Each row comes from the steps of one path. Every step used is in the known rows, and no mark comes twice. Write the path behind each row, first mark first.
In the rows, 128 means zero.
Known rows
bakiv -> vizup -> masusar -> zozek -> sutes: | 161 | 133 | 124 |  95 |  96 | 191 | 137 |  67 |  82 | 155 | 106 | 166 | 155 | 110 |  68 | 156 | 110 | 187 | 147 | 126 | 121 | 133 |
bisez -> vizup -> masusar -> zozek: | 164 | 147 | 125 |  91 |  91 | 143 | 138 | 134 |  94 | 129 | 104 | 151 | 156 | 107 |  84 | 157 | 141 | 188 | 149 | 130 | 106 | 117 |
bisez -> vizup -> bakiv -> pokuz: | 141 | 147 | 157 | 116 |  98 | 124 | 121 | 197 |  89 | 170 | 120 | 123 | 139 | 107 |  92 | 144 | 114 | 169 | 155 | 134 |  92 | 136 |
sutes -> zozek -> bisez: | 131 | 166 | 104 | 107 | 131 | 154 | 149 |  80 | 101 | 184 | 109 | 137 |  91 |  70 |  77 | 159 | 140 | 180 | 133 | 139 | 171 | 137 |
bola -> masusar -> zozek -> bisez -> vizup -> bakiv: | 124 | 154 | 143 |  94 | 128 | 135 | 133 | 138 |  88 | 194 | 104 | 113 |  88 |  58 |  35 | 154 | 120 | 187 | 123 | 122 | 101 | 118 |
tazuva -> pokuz -> bakiv -> vizup -> masusar: | 156 | 140 | 120 |  92 |  80 | 115 | 133 | 183 | 121 | 176 | 124 | 180 | 151 |  79 |  92 | 151 | 102 | 195 | 158 | 126 | 126 | 167 |
bola -> masusar -> zozek -> bisez -> vizup -> bakiv -> pokuz: | 121 | 158 | 170 |  97 |  91 | 146 | 127 | 171 |  53 | 200 | 111 | 111 | 105 |  38 |  30 | 154 | 105 | 206 | 125 | 141 |  96 | 109 |
tazuva -> pokuz: | 171 | 154 | 159 | 107 | 117 | 124 | 136 | 159 | 140 | 115 | 117 | 148 | 156 |  88 |  84 | 136 | 125 | 193 | 144 | 149 | 147 | 139 |
tazuva -> pokuz -> bakiv -> vizup: | 156 | 160 | 150 |  84 |  97 | 123 | 126 | 176 | 137 | 191 | 127 | 169 | 146 |  86 |  82 | 133 |  98 | 141 | 162 | 130 | 115 | 171 |
tazuva -> pokuz -> bakiv: | 148 | 157 | 152 | 109 |  95 | 128 | 132 | 173 | 160 | 152 | 118 | 136 | 151 |  84 |  70 | 134 | 109 | 162 | 153 | 137 | 151 | 163 |
sutes -> zozek -> bisez -> vizup -> masusar: | 139 | 173 |  77 |  99 | 114 | 135 | 141 | 114 |  91 | 195 | 105 | 145 |  91 |  63 |  96 | 172 | 141 | 215 | 148 | 126 | 139 | 134 |
bola -> masusar -> vizup -> bisez: | 165 | 164 |  92 |  94 | 122 | 164 | 157 | 158 | 105 | 165 |  93 | 142 | 103 |  91 | 137 | 144 | 129 | 183 | 143 | 128 |  97 | 113 |
pokuz -> bakiv -> vizup -> bisez: | 131 | 156 |  98 |  93 |  92 | 156 | 149 | 140 | 100 | 192 | 120 | 154 | 107 | 114 | 117 | 142 | 100 | 172 | 152 | 113 | 121 | 167 |
bola -> masusar: | 152 | 127 | 117 |  89 | 128 | 139 | 139 | 164 | 126 | 111 | 111 | 144 | 137 |  76 |  96 | 148 | 138 | 177 | 131 | 132 | 130 | 118 |
sutes -> zozek -> masusar -> vizup -> bisez: | 157 | 172 |  56 | 106 | 142 | 183 | 155 |  98 |  70 | 215 |  85 | 149 |  90 |  71 | 124 | 164 | 160 | 200 | 149 | 127 | 132 | 127 |
pokuz -> bakiv -> vizup -> masusar -> zozek: | 141 | 127 | 114 |  83 |  68 | 152 | 144 | 126 |  84 | 178 | 116 | 176 | 151 | 103 |  70 | 158 | 114 | 159 | 148 | 119 | 118 | 147 |
tazuva -> pokuz -> bakiv -> vizup -> bisez: | 151 | 168 | 125 |  95 |  89 | 140 | 145 | 178 | 105 | 191 | 123 | 159 | 118 |  86 | 101 | 139 |  89 | 203 | 155 | 130 | 131 | 173 |
sutes -> zozek -> bisez -> vizup -> bakiv -> pokuz -> tazuva: | 117 | 181 | 121 | 113 | 110 | 141 | 111 | 109 |  16 | 227 | 110 |  84 |  67 |  60 |  62 | 150 | 110 | 204 | 155 | 151 | 143 | 141 |
bisez -> vizup -> masusar -> bola: | 151 | 152 |  83 | 116 |  98 | 126 | 119 | 136 | 111 | 126 |  96 | 148 | 150 | 127 | 108 | 148 | 132 | 160 | 155 | 116 | 148 | 120 |
bakiv -> pokuz: | 150 | 147 | 152 | 110 |  84 | 150 | 134 | 154 |  98 | 123 | 119 | 144 | 159 |  98 |  98 | 140 | 124 | 181 | 143 | 154 | 131 | 125 |
bola -> masusar -> zozek -> bisez: | 132 | 154 | 138 |  89 | 116 | 162 | 145 |  96 |  97 | 149 | 105 | 134 | 109 |  49 |  41 | 151 | 128 | 196 | 109 | 141 | 139 | 108 |
bola -> masusar -> zozek: | 155 | 125 | 143 |  80 | 116 | 162 | 144 | 146 |  98 | 116 | 106 | 143 | 148 |  71 |  58 | 151 | 140 | 177 | 124 | 143 | 130 | 105 |

Which path is each row?
| 143 | 143 | 102 | 125 | 150 | 136 | 134 | 106 | 120 | 205 |  93 | 139 | 114 | 106 |  99 | 145 | 147 | 146 | 146 | 108 |  96 | 132 |
zozek -> masusar -> vizup -> bakiv
| 159 | 140 | 144 |  85 |  65 | 136 | 138 | 162 |  93 | 180 | 118 | 180 | 164 |  74 |  53 | 154 | 104 | 194 | 151 | 136 | 130 | 154 |
tazuva -> pokuz -> bakiv -> vizup -> masusar -> zozek
| 133 | 138 |  64 | 116 | 144 | 162 | 124 |  84 |  78 | 166 |  89 | 151 | 126 |  73 |  71 | 162 | 163 | 170 | 137 | 126 | 207 | 122 |
sutes -> zozek -> masusar -> bola
| 155 | 155 | 101 |  90 | 113 | 153 | 153 | 126 |  81 | 154 | 119 | 166 | 109 | 118 | 132 | 143 | 118 | 198 | 141 | 126 | 116 | 144 |
bakiv -> vizup -> bisez
| 148 | 158 | 136 | 120 |  98 | 143 | 119 | 118 |  53 | 185 | 103 | 104 | 122 | 122 |  98 | 126 | 111 | 146 | 163 | 150 | 104 | 128 |
masusar -> vizup -> bakiv -> pokuz -> tazuva
| 142 | 126 |  81 | 131 |  95 | 138 | 137 | 109 | 105 | 101 |  97 | 154 | 157 | 128 |  98 | 151 | 136 | 185 | 138 | 124 | 191 | 119 |
vizup -> masusar -> bola
| 116 | 157 | 109 |  93 |  68 | 155 | 146 |  76 |  87 | 213 | 116 | 164 | 113 |  79 |  52 | 157 | 104 | 181 | 134 | 117 | 127 | 150 |
pokuz -> bakiv -> vizup -> masusar -> zozek -> bisez
| 132 | 120 | 157 | 131 |  97 | 132 | 139 | 175 |  84 | 142 | 120 | 127 | 144 | 109 |  83 | 148 | 117 | 193 | 140 | 143 | 136 | 135 |
vizup -> bakiv -> pokuz
| 155 | 150 | 155 | 111 | 114 | 202 | 135 |  56 | 121 | 132 | 100 | 121 | 156 | 116 |  45 | 140 | 118 | 159 | 140 | 138 | 146 | 129 |
masusar -> zozek -> sutes
| 153 | 136 | 147 |  95 | 121 | 202 | 133 | 100 | 114 | 129 |  97 | 121 | 149 |  75 |  41 | 149 | 117 | 176 | 130 | 138 | 136 | 114 |
bola -> masusar -> zozek -> sutes
| 160 | 124 |  94 |  88 | 103 | 128 | 142 | 133 |  94 | 139 | 119 | 187 | 141 | 112 | 122 | 155 | 131 | 189 | 146 | 121 | 112 | 136 |
bakiv -> vizup -> masusar
| 132 | 150 | 119 | 116 |  89 | 154 | 156 |  60 |  88 | 137 | 104 | 143 | 122 |  84 |  56 | 160 | 131 | 229 | 117 | 137 | 160 | 118 |
vizup -> masusar -> zozek -> bisez
| 150 | 130 | 140 | 108 | 105 | 138 | 135 | 210 |  87 | 189 | 104 | 136 | 132 |  81 |  99 | 145 | 119 | 150 | 145 | 138 |  80 | 111 |
bola -> masusar -> vizup -> bakiv -> pokuz
| 136 | 167 | 139 |  93 |  64 | 137 | 141 | 111 |  93 | 213 | 118 | 166 | 123 |  51 |  37 | 153 |  93 | 214 | 137 | 133 | 136 | 156 |
tazuva -> pokuz -> bakiv -> vizup -> masusar -> zozek -> bisez
| 147 | 142 | 102 | 109 |  72 | 121 | 121 | 161 | 109 | 177 | 111 | 178 | 156 |  95 |  79 | 146 |  98 | 170 | 159 | 121 | 170 | 157 |
tazuva -> pokuz -> bakiv -> vizup -> masusar -> bola
| 127 | 130 |  71 | 108 |  77 | 137 | 126 | 125 | 102 | 179 | 109 | 174 | 144 | 124 |  96 | 149 | 109 | 134 | 155 | 105 | 159 | 150 |
pokuz -> bakiv -> vizup -> masusar -> bola
| 125 | 170 | 153 | 114 | 116 | 138 | 135 |  94 |  95 | 199 | 108 | 110 |  96 |  99 |  39 | 146 | 118 | 163 | 132 | 122 | 109 | 133 |
masusar -> zozek -> bisez -> vizup -> bakiv
| 154 | 178 |  73 | 116 | 131 | 170 | 147 |  92 | 104 | 181 |  89 | 143 | 102 |  97 | 133 | 143 | 146 | 196 | 145 | 118 | 107 | 126 |
zozek -> masusar -> vizup -> bisez
| 129 | 182 |  79 | 125 |  98 | 127 | 121 |  87 | 113 | 158 |  96 | 136 | 111 | 104 |  91 | 148 | 123 | 183 | 141 | 114 | 156 | 122 |
zozek -> bisez -> vizup -> masusar -> bola
| 137 | 127 |  90 |  92 |  83 | 131 | 139 | 146 | 115 | 174 | 121 | 177 | 139 | 108 | 108 | 154 | 112 | 164 | 157 | 108 | 114 | 160 |
pokuz -> bakiv -> vizup -> masusar
| 129 | 130 | 143 | 126 |  94 | 135 | 119 | 123 |  44 | 132 | 115 |  95 | 125 | 107 |  79 | 134 | 110 | 204 | 145 | 154 | 152 | 137 |
vizup -> bakiv -> pokuz -> tazuva
